Each row comes from the steps of one path. Every step used is in the known rows, and no mark comes twice. Write the path behind each row, first mark first.
Known rows
tidu, kekogo, ritiri: [  2.7  -9.5 -10.6 -11.9  11.9  -8.1 -51.3 -21.1 -15.5 -16.3  -9.6   2.6
  -7.9  -0.5   5.0 -25.7 -30.0  19.0 -16.8 -11.4  10.1   3.0]
sezut, kekogo: [-28.2   3.1  12.8 -11.9  20.1 -15.7 -27.3 -23.4  -8.5 -19.7  18.5  36.0
 -19.6   3.9   7.6 -12.2 -31.3   9.3  28.8 -13.8  -0.1   1.7]
zalu, niba, kuzab, kekogo: [  6.2  -0.4   4.9  -8.4  -1.5 -19.6  37.4   7.7  -4.2  -0.7  -9.4  -2.7
   5.2   6.0  -7.4  -3.4   9.6  21.9   3.9  -4.2  20.5  29.6]
zalu, niba, vesu: [ 18.8  12.3  -3.3  -6.2  17.6  -8.0  20.9  -2.0   1.9  17.6  -7.3 -11.5
  11.9   1.9   4.5  11.1   2.4  27.8  60.4  10.4  21.5  30.0]
zevafes, vesu, niba: [-15.7  -7.1  27.5  22.3  -4.7 -23.5   4.2 -26.5  -9.1  27.8  10.2   8.1
  10.0  -3.9  16.8   6.8 -14.4   5.5  40.0 -16.5  -1.5   8.7]
ritiri, kekogo, kuzab, niba, vesu: [  5.6   2.5 -15.2  -1.7 -22.4  22.5  -4.3  23.9 -17.2 -13.9 -21.0  -3.2
 -29.6   6.7   3.6  -1.6  -5.9  -3.5 -23.6  10.0   5.7  14.2]
vesu, niba, zalu: [  1.6   0.9  16.6  13.3   0.2  31.3  13.3 -25.4   8.7   6.9   2.0  14.3
  32.2  27.3  17.9   1.7   6.5   4.1  24.4  -1.3   8.5  -6.3]
vesu, zevafes: [-22.8 -22.6  10.4   9.2   7.0  10.7 -29.6 -15.4 -11.7  20.9   4.1 -16.8
  -1.0  -8.0 -20.0  -2.1 -20.4   0.5   4.9   0.4 -25.3  -1.9]
niba, vesu: [ -5.5  -5.4 -11.6   2.5  13.0  -6.5  -5.9 -15.2  -8.6   1.2 -15.4   2.3
  -5.9   3.4   7.0  20.8 -15.6  24.2  25.6 -12.3  11.6  25.0]
tidu, kekogo, sezut, vesu: [ 32.3   9.7  -9.3  -3.6   8.6 -37.5  -9.5  -0.5   4.4 -10.1  18.1   7.2
 -21.6  -4.6  -8.6   0.0 -18.3   7.9  37.5  12.4   0.2 -19.9]
tidu, kekogo, sezut: [ 11.0  -3.7 -17.9 -17.5  15.5 -17.6 -44.3 -15.2  -5.5 -10.5   4.2  -4.9
  -4.7 -17.2 -11.3  -3.4 -40.0  19.3   6.2   1.4  11.0   1.1]
niba, kuzab, kekogo, sezut, vesu: [ 11.5  16.6 -13.8   1.8  -3.4 -37.8  28.9  11.6  14.7  -3.8  -1.7  -0.6
 -16.3  -5.9  -8.4  17.2  25.3   6.2  -2.1  -0.3  -0.1 -14.2]
zevafes, vesu, niba, kuzab, kekogo, sezut: [  5.4   9.6  12.6   6.7 -17.8 -30.5  37.6   2.6   3.8  30.4  -4.0  -7.1
  19.6 -25.1  22.0  12.2  27.5   5.0  -7.9 -15.2   7.4   2.8]
ritiri, kekogo, kuzab, niba, zalu: [  0.5  -3.1  -9.6  -2.9 -33.6  48.8  -5.1   3.0  -6.4 -23.9 -10.5   9.6
 -19.7  27.8   5.3  -3.2  -4.3   4.6 -28.4  13.4   8.2  -3.7]
sezut, vesu, niba, kuzab, kekogo, tidu: [ 15.0  24.8   7.5  16.1 -18.7 -14.1  42.0  32.1   5.6  -7.4   3.8  13.0
   3.1   2.8   7.7  -7.8  45.1 -31.2  -0.8  -4.8  -5.9 -24.7]
zalu, niba, vesu, zevafes: [ 25.8   2.5  14.6   1.9  10.5  10.5  32.2  13.7  -2.2  43.8  -0.4 -31.5
  25.9  -8.5  -1.9   6.3  20.3  12.4  49.7  23.9  -6.4  15.2]
kekogo, kuzab, niba: [-32.2 -24.2 -20.3  -3.4   6.7  12.6 -31.2  -5.6  15.1 -12.8   5.6  -9.7
  -2.6  -0.9 -24.2  13.9 -21.6 -20.8 -41.2   3.8 -11.9  -2.9]
tidu, kekogo: [  1.6 -25.8   1.1  -7.3   5.3 -22.0 -31.6 -20.6 -22.4 -22.0   3.2  14.7
 -21.2   2.6  -6.9 -12.5 -52.7  22.1  12.0 -12.0  12.1  17.8]
kekogo, kuzab: [-25.5  -9.7 -31.0   0.8  11.9  23.0 -52.0   0.3   5.4  -6.9  -9.9  -7.4
   4.2 -17.9 -21.6  15.0 -31.2   6.9 -10.0   1.1   1.7   3.8]
kuzab, kekogo, tidu: [-17.9  -1.2   0.7 -13.1   0.4  -4.3 -45.1 -17.8 -14.1 -18.2   8.4  -3.3
 -30.3 -15.3  -7.4  -7.2 -14.2   1.0  -8.7 -16.9   4.4  -0.4]
zalu, niba: [ -6.6   2.9  -2.1  -6.0  23.5 -10.5  -9.8 -17.4   1.7   8.6   6.8  -9.0
   7.7   5.1 -16.6  -4.4 -22.1  20.2  46.9   7.9  12.8  18.9]
kuzab, kekogo, ritiri: [-16.2  -4.3  12.0  -6.3  11.5  -3.7 -45.1 -33.1 -10.8  -5.6  -0.7  -9.9
 -24.7   5.9   2.8 -25.1  -1.8   7.4 -30.8 -20.3   4.3   1.4]

Write each row's path
[ -2.5   6.7  11.1   9.4 -31.3 -20.9  29.1  12.5 -13.3  12.2  -6.7   7.5
  12.5 -24.8  28.3   8.2  27.6  -2.5  -8.1 -24.6   6.2   3.8] -> zevafes, vesu, niba, kuzab, kekogo, tidu
[-23.0   7.3 -10.0 -13.5  14.9  18.2 -37.9   7.3   6.7 -20.1  12.7  23.8
  -4.6 -17.9  -1.3  -2.7 -23.4  -3.4   5.0   0.3  -0.6  -8.1] -> sezut, kekogo, kuzab
[ -5.5 -30.2  18.3   6.7  -2.1   2.5  24.5  -5.2  -0.3  22.4   4.5 -21.2
  -0.7   9.6  -0.8  15.0  12.0 -19.0 -16.1   6.1 -32.2   4.5] -> kuzab, niba, vesu, zevafes
[  1.3 -14.4   8.4   9.9   4.1  12.7   4.3  -0.2 -11.9  29.0  -8.5 -19.1
   6.4  -9.3   0.9  14.8   2.3   8.3  16.8   2.0 -16.5   9.6] -> niba, vesu, zevafes
[-20.3   0.2 -11.0  15.2   4.0   0.5  14.1   5.8   2.9   3.6 -21.7  10.7
  38.0   5.8  -1.2   3.5   0.1  -1.9  -7.2 -13.2   3.2   8.1] -> vesu, niba, kuzab
[  6.4  18.1 -17.1 -17.8  -5.3  -7.9  15.6  23.5  -0.6  -8.1  -9.2 -10.3
   8.6 -15.2  -3.4  -3.5  20.4  11.7   0.5  -0.3  21.2  13.6] -> zalu, niba, kuzab, kekogo, tidu
[-16.1 -25.0   2.5  -2.8  -5.6   6.7  13.3 -39.6  12.2 -14.4   9.1  12.8
  -2.7  41.4   7.8  17.4  -5.3   4.6 -11.4  -3.1   1.3   1.5] -> kuzab, niba, zalu
[  1.2  14.3   1.8   0.3   4.1   0.1  15.1   7.8  12.6   9.7  -7.4 -10.9
  30.2 -13.5  -2.2  -5.4  26.3 -12.4 -28.9  -5.4   4.1  -6.7] -> vesu, niba, kuzab, kekogo, sezut
[ -0.6 -25.2  -6.2   5.5  -7.4  35.7  12.9  23.3  12.1  21.5  -1.1 -33.2
  15.1 -13.8  -8.6  23.8  21.0 -31.3 -38.1  19.5 -32.5  -6.2] -> kekogo, kuzab, niba, vesu, zevafes
[ -8.2  -4.6   1.7 -17.1  -8.2  36.3  13.7  -3.3  29.7 -27.1  23.2  32.0
   4.0  20.9  20.3  10.2   8.4 -14.7 -18.6  10.4  -4.9 -20.3] -> sezut, kekogo, kuzab, niba, zalu
[-12.6   9.3 -20.0   0.2 -12.1  32.1 -59.0  15.8 -28.6 -15.9 -21.3   2.9
 -28.7  -9.0 -17.8 -14.6 -37.8  16.6  -3.6   3.5  10.3   9.2] -> ritiri, kekogo, kuzab
[ -1.1 -36.1 -12.2 -10.8  -7.3   1.4 -23.1   3.6   3.0 -28.2  11.2   1.6
 -11.8   0.7 -16.2  -3.8 -34.5 -18.0 -43.4   3.4  -6.2   2.6] -> tidu, kekogo, kuzab, niba
[ -6.7  -6.7  20.8  12.5  -9.3  -3.1  29.4   3.9  -5.4  -1.3  -9.1   9.8
  11.6  10.5   2.4 -11.6  13.1  -9.3 -25.9 -20.8   4.8  10.5] -> vesu, niba, kuzab, kekogo
[ -7.3   6.2 -26.8  -5.1  11.1 -12.9  23.4   7.8   4.8   5.3 -21.5  -0.3
  30.6   0.0 -12.7  10.5  -3.9  28.8  21.1   4.4  18.9  27.1] -> zalu, niba, kuzab
[ 10.8  34.9 -21.4  17.9   9.0 -13.7  34.8  24.0  29.4  14.6  -6.2   2.6
  38.1  -2.0  -5.4  15.6  34.6 -14.7  18.0  14.6  -7.0 -27.9] -> kekogo, sezut, vesu, niba, kuzab
[ 24.7  26.5  35.1  14.1   6.8 -20.3  16.9  -4.2  16.2  15.3  31.7  -4.9
 -11.3   5.4  -2.9 -12.5  30.6 -31.4  24.1  10.3 -12.2 -35.1] -> kuzab, kekogo, sezut, vesu, niba
[ -7.5  25.8 -17.9 -10.0   5.1   2.1 -59.8  -9.4 -25.8  -5.1 -14.6  -4.0
 -30.0  -8.7 -14.5 -18.2 -33.2  24.3  14.3   4.5  16.0   1.2] -> ritiri, kekogo, sezut
[ 13.3  -7.5   4.8   6.1 -31.6  44.0   3.2  37.8 -20.1  13.1 -13.4 -22.7
 -17.7  -4.6  -1.7  -9.2  13.5 -20.3 -35.5  24.2 -23.7  -0.3] -> ritiri, kekogo, kuzab, niba, vesu, zevafes
[  2.8  -8.6  14.3  -8.0  -4.9  31.5  24.8  30.9  15.7   8.5  19.3  -2.5
   8.0 -12.3  11.2   7.6  26.6 -38.7 -25.5  19.5 -36.3 -17.3] -> sezut, kekogo, kuzab, niba, vesu, zevafes
[-26.3  18.1   1.3 -15.5  28.2  -3.5 -47.2 -23.8  -0.2 -15.2   7.9  24.3
  -5.7   2.3  17.8 -27.4  -9.1   5.7   2.7 -11.7   0.4 -12.8] -> sezut, kekogo, ritiri
[ 44.8  30.4  36.3  12.0  -9.7   6.6  50.9  -8.5  26.9  15.2  29.6   5.9
   5.3  23.4  21.8  -0.9  55.1 -15.3  33.1  15.0  -0.9 -41.8] -> kuzab, kekogo, sezut, vesu, niba, zalu
[-18.2  -2.7 -13.7  -6.5   0.0  -5.3 -13.0  -7.5  -7.1 -10.9 -27.5  -5.7
  -1.6   1.8   6.1 -11.2  13.2  17.6 -56.6 -25.2  11.7  10.7] -> niba, kuzab, kekogo, ritiri
[ 25.0 -28.8 -14.7 -10.0 -11.7   4.0   8.3  18.3   2.5 -19.1  -2.1  -3.4
  -5.0  -3.1   5.7  13.6 -11.4 -10.4 -31.0   5.5   2.6  13.8] -> tidu, kekogo, kuzab, niba, vesu
[ 43.9  20.2  12.8  10.4   8.0 -24.4  10.4   6.7  12.2   5.7  25.6   4.4
   5.8   2.0  -1.0 -16.1   4.5 -18.2  38.7  18.6  -6.1 -33.0] -> tidu, kekogo, sezut, vesu, niba
[ 14.6   6.0  27.5  25.0 -16.7 -26.1  64.0  16.2   4.9  -0.8   3.7  18.9
  -4.3  25.5   5.1  -8.8  35.8 -20.1   2.6  -9.7  -7.3  -8.3] -> sezut, vesu, niba, kuzab, kekogo
